What can hang from each mark:
Q_277: Q_343 Q_393
Q_80: Q_369
Q_728: Q_393 Q_532 Q_947
Q_470: Q_369
Q_532: Q_80 Q_728
Q_393: Q_728
Q_947: Q_277 Q_728
Q_369: Q_80 Q_470

Every row comes from one small tree of marks. The marks that hang from a mark follow it in brackets, in the order of their numbers. Every link used is in the known rows. Which tree was each row made from?
Known rows:
Q_532{Q_80{Q_369} Q_728{Q_947}}: [ 60 -65  61   9 -24 -35 -42  43  11 -89  20  12  -7  37  23  13 -43  38
  42  26]
Q_277{Q_343}: [ -7  -2  20  50  19 -23 -10  33 -11 -57 -26  56 -15  48 -20 -31 -30  62
  34 -16]
Q_80{Q_369{Q_470}}: [ 60  -7  34  28  -4 -34  -5  12  -7 -45  -3  32 -25  43 -19  45 -19  62
  33 -12]
Q_369{Q_80}: [ 49  -5  32  35   4 -27 -17  31  -8 -46 -12  48 -16  48 -20  14 -19  79
  42 -11]
Q_728{Q_393 Q_532{Q_80{Q_369}} Q_947{Q_277{Q_343}}}: [   8 -109   35  -15  -29  -24  -53   61   19  -72   -7   25    5   16
   44  -19  -48   59   59   37]
Q_728{Q_532{Q_80{Q_369{Q_470}}} Q_947}: [ 97 -87  63  -3 -44 -44 -28  25   3 -70  -5   6 -15  38  29  45 -34  54
  57  20]
Q_728{Q_393 Q_947{Q_277}}: [ 12 -31  35  -6  12 -19 -69  57  17 -58  20  53  -3  30  -2 -36 -68  77
  46 -18]
Q_532{Q_80{Q_369} Q_728}: [ 43 -61  47  23  -6 -28 -21  36  -5 -81   3  14 -13  40  10  19 -27  44
  46  32]
Q_393{Q_728{Q_947}}: [ 37 -13  54  53 -10 -35 -45  39   9 -83  -6  44 -27  48  -8 -20 -57  78
  26 -13]
Q_532{Q_80{Q_369{Q_470}} Q_728{Q_393 Q_947}}: [  99 -100   67    0  -20  -39  -52   28   20  -77   46   -4    2   37
   32   45  -39   33   48   38]
Q_947{Q_277{Q_393}}: [-45  11  17   1  26 -20 -33  47  -5 -46   9  67 -15  21 -10 -43 -50  76
  59 -20]
Q_277{Q_343 Q_393{Q_728{Q_532 Q_947}}}: [ -4 -61  37  39 -14 -36 -47  45   8 -82   0  43 -20  31  22 -43 -58  64
  44  15]
Q_80{Q_369}: [ 35  -4  24  30  -1 -23 -14  32  -8 -59  -3  41 -22  43 -20  14 -27  63
  38  -6]
Q_393{Q_728{Q_532{Q_80{Q_369}} Q_947{Q_277{Q_343}}}}: [-13 -86  49  23 -44 -42 -35  57  18 -84 -45  26 -21  14  41 -18 -46  78
  37  31]
Q_947{Q_277 Q_728{Q_393}}: [  7 -32  12  40  41  -9 -60  66   9 -38  -4  67 -11  32  -6 -36 -64  98
  53  -6]
Q_947{Q_277{Q_343} Q_728{Q_393 Q_532{Q_80}}}: [  -6 -106   17   37   20  -14  -50   72    6  -52  -39   48   -2   27
   34  -47  -56   90   71   35]
Q_470{Q_369}: [ 47  -4  33  33  -7  -6 -14  21 -13 -80 -15  43 -32  58 -25   6 -38  87
  45 -19]
Q_947{Q_277{Q_343} Q_728{Q_393 Q_532{Q_80{Q_369}}}}: [   3 -110   13   31    1  -15  -44   71   11  -52  -31   39   -4   18
   39  -17  -45   81   68   48]

Which tree is each row?
[-25 -60  40  33 -13 -36 -50  57  10 -71 -47  48 -27  24  12 -51 -65  92
  23  -4] : Q_393{Q_728{Q_532 Q_947{Q_277{Q_343}}}}
[ 66 -90  65  13 -50 -51 -36  26  12 -82  16   8 -22  25  47  37 -38  56
  64  43] : Q_277{Q_393{Q_728{Q_532{Q_80{Q_369{Q_470}}} Q_947}}}
[-54 -50  43  -5   4 -32 -50  59  16 -74  17  43   6   9  39 -62 -59  43
  53  12] : Q_532{Q_80 Q_728{Q_947{Q_277{Q_343 Q_393}}}}
[-41 -69  36 -16 -14 -31 -45  60   7 -68  -8  46   0  12  43 -60 -57  61
  73  14] : Q_728{Q_532{Q_80} Q_947{Q_277{Q_343 Q_393}}}
[  77 -112   54   -3  -16  -22  -62   49    6  -84   12   17    4   49
   30  -14  -59   57   74   32] : Q_728{Q_393 Q_532{Q_80} Q_947}
[ -1 -83  51  35 -28 -39 -40  46  10 -94  -6  31 -12  29  46 -40 -51  56
  64  38] : Q_277{Q_343 Q_393{Q_728{Q_532{Q_80} Q_947}}}
[-49 -47   0  34  29 -16 -44  68  -1 -36 -27  71 -16  16  16 -61 -62  90
  63   2] : Q_947{Q_277{Q_343 Q_393} Q_728{Q_532}}
[  87 -115   49  -10  -34  -25  -56   47   12  -85   19    8    0   38
   35   15  -47   50   70   45] : Q_728{Q_393 Q_532{Q_80{Q_369}} Q_947}
[ -9 -85   3  41  33 -10 -58  71   5 -38 -33  60  -9  28  11 -50 -63  96
  53  12] : Q_947{Q_277{Q_343} Q_728{Q_393 Q_532}}
[-12 -53  48 -26 -16 -33 -54  56  19 -77  40  28  -2   6  40 -15 -54  44
  59  23] : Q_532{Q_80{Q_369} Q_728{Q_947{Q_277{Q_393}}}}
[  95 -114   45    2  -18  -29  -26   20   -4  -61    4    2   -8   42
   24   53  -22   54   70   47] : Q_728{Q_393 Q_532{Q_80{Q_369{Q_470}}}}
[  -2 -106   38   -9   -9  -23  -59   62   14  -70  -15   35    7   25
   38  -48  -59   66   64   24] : Q_728{Q_393 Q_532{Q_80} Q_947{Q_277{Q_343}}}
[-46 -45  22 -13   0 -26 -52  59   7 -56  -3  58  -8  13  21 -62 -66  68
  54  -9] : Q_728{Q_532 Q_947{Q_277{Q_343 Q_393}}}
[ 70 -91  18  45  27  -9 -61  58  -3 -52  -6  42 -12  52   3 -16 -63  87
  64  21] : Q_947{Q_728{Q_393 Q_532}}
[  7 -87  47  29 -47 -41 -34  45  14 -93   0  21 -15  19  51 -11 -39  49
  59  50] : Q_277{Q_343 Q_393{Q_728{Q_532{Q_80{Q_369}} Q_947}}}
[ -9  -7  49  33  -4 -35 -52  53  14 -72 -18  55 -28  28  -5 -37 -66  95
  25 -23] : Q_393{Q_728{Q_947{Q_277}}}
[ 64 -30  49  24 -18 -38   2  14  -7 -58  -7  21 -17  42   4  48 -11  55
  53  11] : Q_532{Q_80{Q_369{Q_470}}}
[ 81 -82  49  10 -27 -38  -7  18 -13 -59 -22   8 -20  43  16  51 -17  60
  60  28] : Q_728{Q_532{Q_80{Q_369{Q_470}}}}
